Known rows, with every way that one mark hangs from another
Y[D[A[G] M Q]]: [-14   3   2  -2  -5   5   4   1  -5 -11 -10 -13   4  -6 -13  22 -12  -7
  17   4 -14   7  -3   0  -1  -6 -12  21  -9  -5   3  -4  10]
D[M]: [ -6  10  -6   6   0   3  -3  -2  -9   2 -13   7   7  10  -1  13  -2 -15
   4  -1  -4   8 -15   1  -7   1   1   1  -4 -15   5   5  11]
Q[D[A M]]: [-14   8  -4  -1   5   0  -2  -2  -6  -6  -2  -5   4  10  -8  15  -5  10
   9  -3  -2   1 -22   3   4   1  -3 -11  10  -9  12   9   0]
Y[D]: [-14   3   1  -6   2   2  -2   1  -5  -4   4   2  15  -7 -13  19  -3 -17
   1  -9 -18   2   0  -7   3  -9 -10   4  -9 -11   4  -6   6]
W[E[H[A C] R]]: [ -3  11  21  12  -6   8 -21  -7 -11  -5  -8   9  15  -8   4   1  10 -14
  10   3 -35 -14 -16  -3  -3 -10  -4  -1 -20 -19  -8   7   8]
G[E[H]]: [-18   1  -2  15  -2   3 -13 -15 -10  -1   2  -5 -10   3   0   5  11  -7
   0 -12 -10  -5  -4  -6   4   0 -19  -7 -10 -11  -2   0   9]
G[E[H[A] R W]]: [-24   2  -3  18  -6   4  -9 -10 -12  -5   7  -1   5   7  -1  11  12 -21
   2  -1 -25 -19  -1  -7   2  -1 -12  -8  -6  -8  -5   4  16]
W[E[H[C] R]]: [ -1  11  26  14  -7   7 -18  -8 -16   2  -3   8  18  -6   0  -7  10 -14
  10   3 -33  -8 -17  -6  -2  -8  -7   0 -17 -21  -7   8   9]
H[A C]: [-13  13  11  -5   1   7  -9 -10   8 -13 -14  11   0  -4   3  23  -2 -12
  -4  -1 -13 -13  -9  18   3 -10   1   4 -17  -9  -2   4  -3]
Y[D[A M[P] Q]]: [ -7   1   4  -3  -4   6  -1   0  -3  -7  -6  -8   7  -5 -16  22 -14  -6
  13   4 -17  -5  -4  -2  -1  -2 -12  20  -3  -6  -2  -1  14]
V[C E[H R W]]: [-30  -4  12  14  -9  -9 -10  11 -14  -1   4   0  25  20  -6 -17  12 -34
  -6   7 -24 -15 -41 -25  -3   2 -20 -23  -9 -13   1  13  13]
Q[D[A]]: [-15   5  -1  -3   6  -3  -3  -3  -2  -7   9  -6   8   4  -7   9  -1  13
   5  -8  -4  -5 -16   1  12  -1  -8 -16   9  -1  11   8  -5]
R[E[H]]: [-10   6  -6  -2  -6   2 -22  -5 -17  -1   1  -3   8   2   3   4  16  -5
   6  -1  -5  -1 -11  -1   4  -9 -15 -13  -8  -3   8  14   6]
Y[D[A[G P] Q]]: [-14   1  10  -5  -2   2   7  -5  -1 -13   2  -8   3 -14 -13  14  -9  -7
  16  -2 -19  -1   6   0   6  -8 -19  20  -9   5   2  -2   1]
G[E[W]]: [-20   1   1  14   1  -6   0  -2  -5   0   6  -4  -4  13  -2   4  10 -16
  -8  -8  -1  -4   1  -5   7   5 -14  -8   0 -11   1   3  10]
R[E[H[C] W]]: [-16   9   5  -4  -4   3 -22  -1 -16  -2   5  -3   9   7  -3   3  16 -12
   0  11  -4  -5 -10   6   3 -10 -14 -15  -6  -4   6  17   4]
Q[D[M]]: [-12   7  -2   5   8   0  -6  -3  -8  -3  -3   0  10  12  -8  15  -5   0
   2  -5   1   7 -25   2   1   1   1 -18   4 -14  10   8   3]
R[E[H W]]: [-15   5  -5  -2  -4   0 -21   2 -18  -3   7  -4  12   8  -1   1  19 -12
   0   7  -5  -6  -7  -1   2  -7 -14 -20  -3  -1   9  16   7]
L[N]: [-13   5  -4  13  -1   5  -5 -10 -10   9   9   6   5   0   0   3   9  -5
  -2 -20   0   2 -10   7   8  -7  -5  10  -2 -16  10   1  -3]
H[C]: [ -9  12  18  -2   0   6  -4 -12   0   1  -3   7   5   0  -5   7  -1  -9
  -3  -1  -6   0 -12  12   5  -7  -5   5 -11 -13  -1   5  -5]
S[A[D[M Q]]]: [ -5  13   8  -5   2   3 -14 -20  -4   2 -18  -4  13   7 -12   6   5  -6
 -14   3   3 -14   5   4   2   5   0   2   1   3   8   7  -6]
A[D G P]: [-10   6  11  12   4  -3  15 -24 -14   7 -10  10  -5   0 -14   2   0  -2
   5  -2  -9  -3  15   7   4 -10  -7  -5  -4   5   0   7  -6]
A[G P]: [-15   7   3  13   3   0  12 -18  -9   0  -2  11  -6  -1  -4   1  -6 -10
  17  -8  -9   8   0   8   7 -10  -8   3 -14   0   2   6  -6]
Q[D]: [-13   4   1   3  10  -2  -6  -5  -4  -4   6  -1  13   6  -7  10   0   4
  -2 -11  -1   0 -19   1   9   0  -5 -23   3  -8   9   7  -3]
S[A[D G P]]: [-15  14   7  -1   3   2  -3 -30  -9   6 -12   4   3   4 -16   0   1  -4
  -4  -2  -2 -11  12   8   9  -7  -1   1  -4   6   8   8 -16]
A[D[M] G P]: [ -9   9   8  15   3  -1  15 -24 -18   8 -20  11  -8   6 -15   8  -5  -5
   9   3  -7   3   8   9  -4  -8  -2  -1  -3  -1   1   8  -1]
M[P]: [ -1   2  -8  12   0   2  -4  -8  -5  10   1  11  10   6 -10   5  -7   0
   4  -8 -10 -13  -9   0  10   0  -6  -7   0  -8  -8   6  10]
S[A[G P]]: [-18  14   1   0   3   4  -4 -24  -5   1  -6   5   2   3  -8  -1  -2  -9
   5  -6  -2  -4   1   9  11  -6  -2   7 -11   3   9   7 -15]
H[A[D] C]: [-10  12  16  -5   2   5  -8 -16   5  -8 -19  11   0  -4  -4  24   2  -7
 -12   3 -14 -21   2  18   1 -10   2  -1 -10  -6  -3   4  -4]
D[A[G] M[P]]: [-10   9 -17  12  -9   6   7  -3 -13   6 -16   0  -7  10 -10  14 -16  10
  27   5  -8   0 -14   6   2  -4  -3  11   1  -8  -3   6  12]
A[D G[E[H]] P]: [-18   3  10  21   1  -1   8 -33 -18   6 -11   2 -19   1 -14   3   5   1
   6  -4 -11  -6  16   4   3 -10 -15  -6  -7   2  -4   5  -2]
V[E[W]]: [-25   1   6   0  -1 -10  -8   9  -7   3   2   0  15  12  -5 -10   9 -27
 -16  -7  -7  -7 -17 -10  -2  -3 -14 -17  -2 -12   8   6  -4]
L[D N]: [-17  -1   0  19  -1   5 -14 -12 -12  20   2   1  12  -2  -6  16  15 -18
  -2 -21  -1  -3   1  10   4  -7  -1   8  -2  -3  11  -4   2]
S[A[P]]: [-12  14   6  -8   5   3 -12 -24  -1  -1  -2   9   6   3  -6  -1   2 -13
  -5  -8  -3 -14   2   5   9  -2  -3   6  -4   2  11  10 -15]
Q[D[A M[P]]]: [-11   6  -6   3   4   1  -4  -4  -7  -2  -2  -2   3  12 -13  15 -11  15
  11  -3  -3  -5 -24   3   6   0  -3 -12  13 -10   6  11   5]
W[E[R]]: [  3   8  18  15  -5  -2  -6   2 -12   5  -2   8  23  -2   5  -6   9 -16
  10  -4 -24  -2 -13 -12   3   0  -4   0  -9 -19  -3   8  11]
W[E[H]]: [  0   7  13  12   0   1 -22   0 -13  -2  -5   3   8  -4   3 -10  14  -9
   1  -6 -23  -6 -13  -8  -4  -4 -10 -12 -15 -17  -2   5   6]
H[A]: [-11   6 -10   0   3   1  -7  -1   5 -13  -9  10   6  -3   8  21   3 -13
  -2 -10 -15 -14  -2   6   2  -4  -1  -6 -10  -3   3   2   4]
G[E[H R]]: [-17   2   0  19  -9   6  -8 -18 -15   2   6  -1   3   3  -1   7  10 -12
  10  -8 -20  -7  -6 -10   5   0 -16  -1  -8 -11  -5   3  14]
V[E[W] J]: [-22   0  -6 -12  -3  -6  -2  11 -20   3   8   5  13   4  -9 -13  14 -21
 -11 -14 -13  -3  -9  -7  -9  -6 -16 -14   3 -14  -1   4   2]
E[H[C] R W]: [-18  12  14   8  -8  14 -13  -9 -19   0  14   8  29   5 -14   2   7 -24
   2  17 -34 -20  -8   1  -2  -8  -6  -8  -8  -5  -5  10   7]

Rows
[-21  12   8   5  -8  15 -16  -9 -13  -9   7  10  25   2  -9  13   7 -27
   2  17 -40 -29  -7   6  -4 -11  -2  -8 -11  -4  -6   9   8] => E[H[A C] R W]
[  3   5  12   6   1  -3  -1 -11  -7   2 -18  -1   9   5  -9  10   5  -6
 -10   6  -3  -7   5   1  -6   7  -4  -4   3  -1   1   6   9] => A[D[M Q]]
[-22   2  -4  -1  -5   2   5  -1  -8  -5   2  -9   0  -7 -13  19  -6  -3
  14  -8 -18   4   3  -5   8 -11 -15  13  -7  -7   3  -6   5] => Y[D[A[G[E]]]]
[-19   6  -7  -3  -5   5   5   3 -11  -4  -8  -4   3  -2 -15  24 -12  -7
  18   0 -18   9  -4  -2  -2 -12  -7  16  -7 -11   5  -5   8] => Y[D[A[G] M]]
[-14   6 -15  18 -10   5   8  -7 -12   7 -16  -5 -16  13  -9  14 -14  11
  28   1  -6   2 -12   4   4  -2  -6  15   1 -11  -5   5  16] => D[A[G[E]] M[P]]
[  0   8  16  16  -7   4 -18  -4 -18   2   0   7  21  -5   2  -8  13 -14
  11  -1 -33  -8 -15 -13  -2  -4  -7  -6 -14 -17  -5   8  12] => W[E[H R]]
[-21  -6  -1  -2  -5 -11   3  12 -15   0  -1   4   8   8  -2 -17  12 -16
  -5 -15 -10   3 -33 -17  -4   1 -22 -14  -5 -19  -5   7  12] => V[C E J]
[-28  -6  -3  -2  -4  -7  -8  16 -22  -5   5   2  11  12  -9 -22  18 -22
 -11  -6 -19  -9 -31 -17 -12  -1 -24 -26  -4 -15  -6   8  14] => V[C E[H W] J]
[-24   1  -6  14   0   2 -14  -7  -7  -9   2  -4  -8   8  -1  10  13 -16
  -7  -5 -14 -16   0  -3   1   0 -15 -14  -7  -7  -2   1  10] => G[E[H[A] W]]
[-14   8   3  -2   7  -1   0  -8  -5  -8  -1   1  -1   9  -9  13  -7   7
  11  -4  -3  -2 -19   4   3  -1  -4  -8  10  -6  12  12  -3] => Q[D[A[P] M]]
[-10   3  12  -9  -1   3   2  -4  -1 -13  -4  -5   2  -8 -12  19 -10 -13
  13   2 -17  -2   1  -1  -3  -3 -14  24  -5  -3   5   1   7] => Y[D[A[P] M Q]]
[-12  13  20  -6   5   6  -6 -19  10 -15 -12  19  -8  -7   3  20  -4 -16
   0  -1 -15 -17  -4  21   3 -13  -1   9 -16  -6  -2   9  -8] => H[A[P] C]
[-13  12  -4   5  -5   3  12  -9 -11  -3 -14   4 -14   6  -4  10 -10   0
  26   2  -8   5  -7   8  -2  -6  -5  17  -3  -3   6   9   2] => D[A[G P] M]
[-12   6 -10  -3  -6   2 -25  -5 -13  -7  -4  -1   6  -1   7  12  16  -6
   7  -1  -9  -7 -10   3   2 -10 -13 -13 -11  -1   7  13   7] => R[E[H[A]]]
[ -7   3  11   3  -3  -1  11 -13   3 -13  -1  -9  -7  -8  -1  -2  -4   5
  20   2  -9  -5   4   9  10   1 -19  18  -7  16   3   8  -4] => D[A[G P] Q]
[-16   8  -2  10  -7   9 -11  -4 -22  -1  18   7  33   6 -11   2  11 -25
   4  11 -36 -20  -5  -8  -3  -3  -8 -16  -3   0  -1   8  11] => E[H R W]
[-15  15  -4   2   0   4  -6 -20 -14   9 -21  -2   8  10 -15   7   0  -2
  -5   3   2  -3   3   7   4  -4   4  -1  -4  -2   8   4  -8] => S[A[D[M] G]]
[ -2   8  16  14  -5   4 -18  -7 -13  -6  -4  12  15  -8   6  -2  11 -18
  12  -2 -38 -17 -11  -8  -4  -7  -5  -4 -17 -14  -5   9  10] => W[E[H[A[P]] R]]
[ -5   0   5   2   0   6  -4  -2  -4  -4  -8  -3  12  -3 -16  22 -13 -16
   7   1 -14   1  -7  -3  -3  -2  -8  13  -8 -12  -3  -3  17] => Y[D[M[P] Q]]
[ -2   7   9  10   1   3 -24   1  -8  -8  -9   5   6  -7   7  -2  14 -11
   1  -6 -26 -12 -12  -5  -5  -6  -7 -12 -17 -16  -3   4   7] => W[E[H[A]]]
[  3   4   1   5  -7   4   0  -5   1  -5 -13  -8  -1   4  -6  10 -11   6
  17   9  -5 -11 -11   5   0   9 -10  18   4   1  -3  10  15] => D[A M[P] Q]
[-27   1 -13 -13  -4   1 -14   7 -22  -6   4   5  10  -2  -8  -7  16 -20
 -10 -12 -26 -15  -9  -4 -15 -12 -17 -20  -4 -11  -5   3   3] => V[E[H[A] W] J]
[-18   8  -1   4   5   1   4  -9  -9  -5  -4  -3  -4   9 -10  13 -11  10
  18  -3  -2   5 -20   7   5  -4  -4  -7   5  -5  11  11  -3] => Q[D[A[G P] M]]
[-18   3  -4  14  -6   8 -11  -9 -13  18  -7  -3   3   2  -7  21   9 -11
  10 -14  -2  -3  -2  12  -1  -6   0  19   4  -3  13  -1   6] => L[D[A M] N]
[-11  13  12   7 -11  16 -14 -21 -18   2   7  10  23  -5  -8   7   4 -14
  12   7 -34 -13 -14   1   0 -10  -8   2 -14  -9  -6   7   5] => E[H[C] R]
[ -7   7  -1   7  -8   4   7  -2  -4  -9 -17 -14  -4   2  -1  10  -8   4
  23  10  -3   7 -10   8  -1   5 -10  20  -7   4   3   5   9] => D[A[G] M Q]
[-11  12  12   0   3   2  -3 -31  -6   2 -13  -1   3   1 -14  -1   1  -3
  -4   1   0 -12  13   9   9  -2  -4   4  -6  12   6   8 -15] => S[A[D[Q] G P]]
[  6   2   3  13  -1   5  -5  -7  -1   0 -15  -1   6   7  -5  10 -10  -8
   8   6  -1  -3 -15   4  -3  10  -4   8  -5  -7  -5   8  19] => D[M[P] Q]
[-19  11   7   6   2   1  -2 -33  -9   6 -13   0  -6   6 -14   1   3  -3
  -4  -5   1 -10  14   6  11  -5  -5   3  -4   4   5   7 -13] => S[A[D G[E] P]]
[ -1   7  14  -3  -2   1   3 -10   3 -13 -10  -3  -8   0   1   6  -6  -4
  17   8  -6  -6  -4   7  -4   7 -12  23   0   6   5  13   4] => D[A[P] M Q]
[-19   3   0  17  -7   6  -8 -22 -10  -5   2   4  -3  -1   2  13   8 -15
  11  -8 -25 -15  -2  -5   4  -3 -14   1 -11  -8  -6   5  13] => G[E[H[A[P]] R]]
[-17   5  -9  -4  -3   0 -24   3 -14  -9   2  -2  10   6   2   9  19 -14
   0   7  -9 -13  -6   3   1  -8 -12 -21  -6   1   8  15   9] => R[E[H[A] W]]
[-19   8  -7   8  -6  10 -14  -3 -16 -10  11  10  30   3  -6  12  11 -27
   3  11 -41 -30  -3  -3  -4  -6  -4 -16  -7   2  -2   7  12] => E[H[A] R W]
[  4   5  25   4   5  -3   4 -24  -5  -1 -15   9  -1   2 -10   5   2 -11
  -5   5  -5 -12  12   5  -7   5  -7   3   4   4   2  12   2] => A[D[M Q] P]
[ -3  10  19   8   0   5 -25  -3  -6  -8 -13   6   2  -7   4  -1  11 -10
   0  -2 -25 -12 -15   2  -5  -9  -6  -7 -20 -19  -4   5   4] => W[E[H[A C]]]
[-18   8   2  -6  -4   3 -25  -1 -12  -9   0  -2   6   5   0  10  16 -13
  -1  10  -8 -12  -9   9   2 -12 -11 -15  -9  -3   5  16   5] => R[E[H[A C] W]]
[-18   2   1  13   0   2 -12 -21  -6  -7  -6   0 -16   0   0  12  11  -8
  -2 -11 -15 -16   5  -1   1  -3 -16  -8  -8  -6  -4   2   7] => G[E[H[A[D P]]]]
[ -4   8  11  14   1   2 -19  -4 -10  -8 -11   7   0  -7   5  -3  10 -10
   7  -6 -26  -9 -10  -2  -4  -9  -8  -9 -21 -13  -3   5   5] => W[E[H[A[G P]]]]
[ -7   1   7   6  -2   1 -10  -4  -1   2 -16 -10  11   0  -5  20   4 -16
  10   2  -7  -6   3   6  -5   7  -6   9  -1  13   5   2  13] => L[D[A M Q]]
[-19  11   8  -1   3  10 -21  -8  -8 -11  -3   5   8   3 -13  12  11 -15
 -18  13 -26 -31   3  12  -8 -10  -5 -21  -8   0  -3   5   0] => E[H[A[D] C] W]
[ -4   8 -12   4  -6   4   1  -2  -8   4 -11   4  -3  10  -8  13 -11   6
  18   3 -10  -9 -12   3   0   1  -4  10   8  -8  -1   9  13] => D[A M[P]]
[-23   3  -4   7   2  -2   3  -6  -6  -5   4 -12  -2   6  -8  10  -3  17
  12  -9  -1   2 -16   2  15  -3 -11 -13   5  -4   8   5  -4] => Q[D[A[G[E]]]]
